Every row comes from one small tree of marks. Brackets hold a mark, then the marks that hang from it, in the order of their numbers. Every link used is in the known rows. Which tree was each row made from?
In the rows, zero is written as 128.
Known rows
{Q_140 Q_658}: [104 154 106 120  90 120 131 149 123 129 165  95 153 123 112 132 104 117
 107 132 147 153 132 129 114 120]
{Q_140 Q_117 Q_330 Q_658}: [ 56 135  95 122  59 104 127 173 124 170 168  63 127 136 108 128 117 133
  66 127 144 206 158 129 103 124]
{Q_140 Q_117}: [ 97 140 114 112 102 127 138 167 106 178 134  85 129 135 149 139  94 130
 121 127 148 141 129 107 132 142]
{Q_515 {Q_117 {Q_140 Q_658}}}: [ 97 160 102 122 144 141 138 141  89 181 167 107 155 121 120 180  88 120
  88 158 154 166 145 104 115 167]
{Q_515 {Q_117 Q_780} Q_658}: [142 124 115 131 128 141 150 136 100 189 206 120 143 120 121 120  86 144
  99 149 137 169 140 142 168 160]
{Q_780 Q_117 Q_658}: [102 158  98 125 120 113 147 163 113 200 148 114 145 125 133 121 119 144
  80 102 139  91 147 117 101 113]
{Q_658 Q_140}: [146 134 122 128 138 111 139 151 103 150 123  93 156 117 153 147 118 114
 147 136 151 153 102 107 136 182]
{Q_658 {Q_140 Q_726}}: [124 148 117 123 122 108 139 160 112 142 127  76 165 135 141 144 126 103
 137 135 131 167  80 115 155 170]
{Q_117 {Q_140 Q_330 Q_658}}: [ 87 142  88 128 106 107 129 144 118 127 172  93 148 119  84 177 139 111
  96 139 148 213 146 119  98 146]
{Q_658 Q_140 Q_780}: [159 128 111 138 143 100 155 132 108 146 138  79 135 123 152 144 117 111
 167 145 160 148  94  98 177 197]
{Q_330 Q_140}: [126 131  99 115 121 128 118 139  97 121 131 113 154 132 143 174 131 116
 150 133 139 156 101 101 139 155]
{Q_658 {Q_780 Q_726}}: [135 153 105 130 108 102 135 176 127 144 155  85 120 138 126 135 134 134
 153 112 149 153  89 113 190 138]
{Q_780 {Q_658 {Q_140 Q_117 Q_726}}}: [ 85 174 118 135 129  99 143 179 112 181 135  78 170 145 134 126 109 108
  83 129 134 138 110 132 137 143]
{Q_780 {Q_726 Q_515}}: [130 150 113 114 107 103 118 200 114 175 137 100 137 130 172 147 141 144
 118  86 152 168 111 121 144 104]
{Q_726 Q_140 {Q_780 Q_117}}: [124 134 103 117 152 125 167 181 101 187 140 118 158 123 154 167 111 160
 152  71 158 142  82  79 166 154]
{Q_117 {Q_780 Q_726}}: [138 141 134 122 113  99 132 178 106 136 153 105 141 120 111 137 127 126
 153 104 141 175  95 149 202 124]
{Q_515 Q_117}: [128 131 106 114 116 142 142 163 101 199 153 102 133 127 154 144 101 144
 115 134 141 144 132  98 127 165]
{Q_330 Q_780}: [145 121  66 116  92 113 135 161 120 137 161 106 127 122 116 147 138 129
 165 115 161 148  99 127 164 138]
{Q_515 {Q_658 Q_140}}: [147 144 116 142 138 123 135 140 116 150 168 107 164 121 136 125 110 124
 111 148 143 160 114 129 130 173]
{Q_780 Q_658 Q_726}: [109 182 117 134 111 100 120 208 130 161 157 111 157 136 111 122 141 137
  97  92 133 136 109 144 132  95]
{Q_780 Q_117 {Q_658 {Q_140 Q_330 Q_726}}}: [ 85 152  91 135 112  81 145 178 117 202 143  77 154 138 124 122 155 131
  62 105 121 154 126 125 112 143]
{Q_780 {Q_726 Q_140 Q_515}}: [145 163 127 118 144 109 123 216 103 170 123 109 155 146 169 182 128 144
 126  73 161 172  91 123 138 127]
{Q_140 Q_117 {Q_330 {Q_780 {Q_726 Q_515}}} Q_658}: [ 65 141  61 123  57  71 111 211 121 192 176  65 116 140 116 143 152 146
  67  94 168 232 134 156 150  93]

Write each row's tree
[113 169 109 128 127 106 124 214 110 232 163 112 148 136 167 134 131 155
  59  87 147 148 136 130 124  99]	{Q_780 Q_658 {Q_726 {Q_515 Q_117}}}
[127 122  86 129 125 109 152 171 104 205 178  81 128 147 159 177 113 153
  78 110 170 211 146 106 116 166]	{Q_726 {Q_140 Q_330 {Q_658 Q_780}} {Q_515 Q_117}}
[ 81 147  45 118 108  95 120 172 102 171 153  97 153 156 145 171 142 116
  96 111 155 161 102 138 175 104]	{Q_330 {Q_140 Q_117 {Q_726 Q_515}} {Q_780 Q_658}}
[127 116  66 130 116 106 139 189 111 199 180  99 130 150 147 170 129 160
  86  95 172 213 133 140 127 143]	{Q_726 {Q_140 Q_117 {Q_330 Q_780}} {Q_515 Q_658}}
[133 111  81 125 110 119 156 156 131 181 198 119 153 111 178 119 130 158
 118  91 159 184 120 104 164 105]	{Q_726 {Q_515 Q_658} Q_780}
[112 182  90 136 135  96 123 227 112 174 152 109 151 149  98 164 126 140
 115  82 166 142  82 156 168 118]	{Q_330 {Q_780 Q_658 {Q_726 {Q_140 Q_117}}}}
[ 73 158  53 123 104 102 118 172 107 149 156  94 156 157 106 163 139 110
 110 125 142 153  85 141 182 120]	{Q_330 {Q_140 Q_117 Q_726} {Q_780 Q_658}}
[110 169  86 122 123  96 117 217 100 178 151  96 144 146 135 183 116 140
 108  85 186 179  93 151 168 112]	{Q_330 {Q_780 {Q_726 {Q_140 Q_117 Q_658} Q_515}}}
[125 159 111 138 122 120 136 150 123 141 170  91 172 136 125 122 118 115
 103 148 125 172  95 135 146 162]	{Q_515 {Q_658 {Q_140 Q_726}}}
[ 61 179  93 129 116  93 115 185 103 183 152  92 142 125  95 173 151 139
  66 105 143 196 131 123 119 127]	{Q_780 {Q_117 {Q_140 Q_330 Q_658}} Q_726}
[126 145 126 138 139 100 140 210  99 201 173 110 149 139 102 155 129 152
  90  94 135 197 117 149 161 147]	{Q_515 {Q_117 {Q_780 Q_658 {Q_726 {Q_140 Q_330}}}}}
[111 147  41 121 131 112 144 147 105 187 177 114 139 130 130 171 136 134
  98 119 162 158 119 129 162 129]	{Q_330 {Q_780 {Q_117 {Q_140 {Q_726 {Q_515 Q_658}}}}}}
[111 152 108 126 141 113 153 164  98 181 148  81 139 151 169 177  74 130
  98 113 187 159 131 114 137 141]	{Q_726 {Q_140 Q_117 {Q_658 Q_780}} Q_515}
[ 91 151 103 139 125 116 149 164 122 176 176  82 174 135 140 114 106 127
 102 134 136 189  85 118 190 154]	{Q_515 {Q_658 {Q_140 Q_117 {Q_726 Q_780}}}}
[ 86 133  68 133 118 131 150 162 124 195 220 101 155 131 106 152 140 147
  77 134 124 239 117 100 160 162]	{Q_515 {Q_117 {Q_140 Q_330 {Q_726 Q_780}}} Q_658}
[103 117 113 128 111  95 135 171 103 186 126  64 133 130 150 145 130 126
 111 132 144 199 125 109 127 186]	{Q_658 {Q_140 Q_117 Q_330}}
[121 171  84 130 139  89 126 228 105 198 149 112 148 150 137 172 131 147
 101  68 178 150  97 153 160 104]	{Q_330 {Q_780 Q_658 {Q_726 {Q_140 Q_117} Q_515}}}
[113 126 100 126  94  91 136 174 125 145 138  60 149 137 128 141 161 113
 122 125 123 214  94 118 139 173]	{Q_658 {Q_140 Q_330 Q_726}}
[135 136 113 136 165 144 152 120  88 181 203 133 153 113 108 163  85 128
  98 167 145 180 143 131 168 179]	{Q_515 {Q_117 Q_140 Q_780} Q_658}
[109 144  86 131 113 116 125 118 106 104 162  93 149 134 121 166 119 106
 133 150 153 162 107 109 160 149]	{Q_330 {Q_140 {Q_658 Q_780}}}
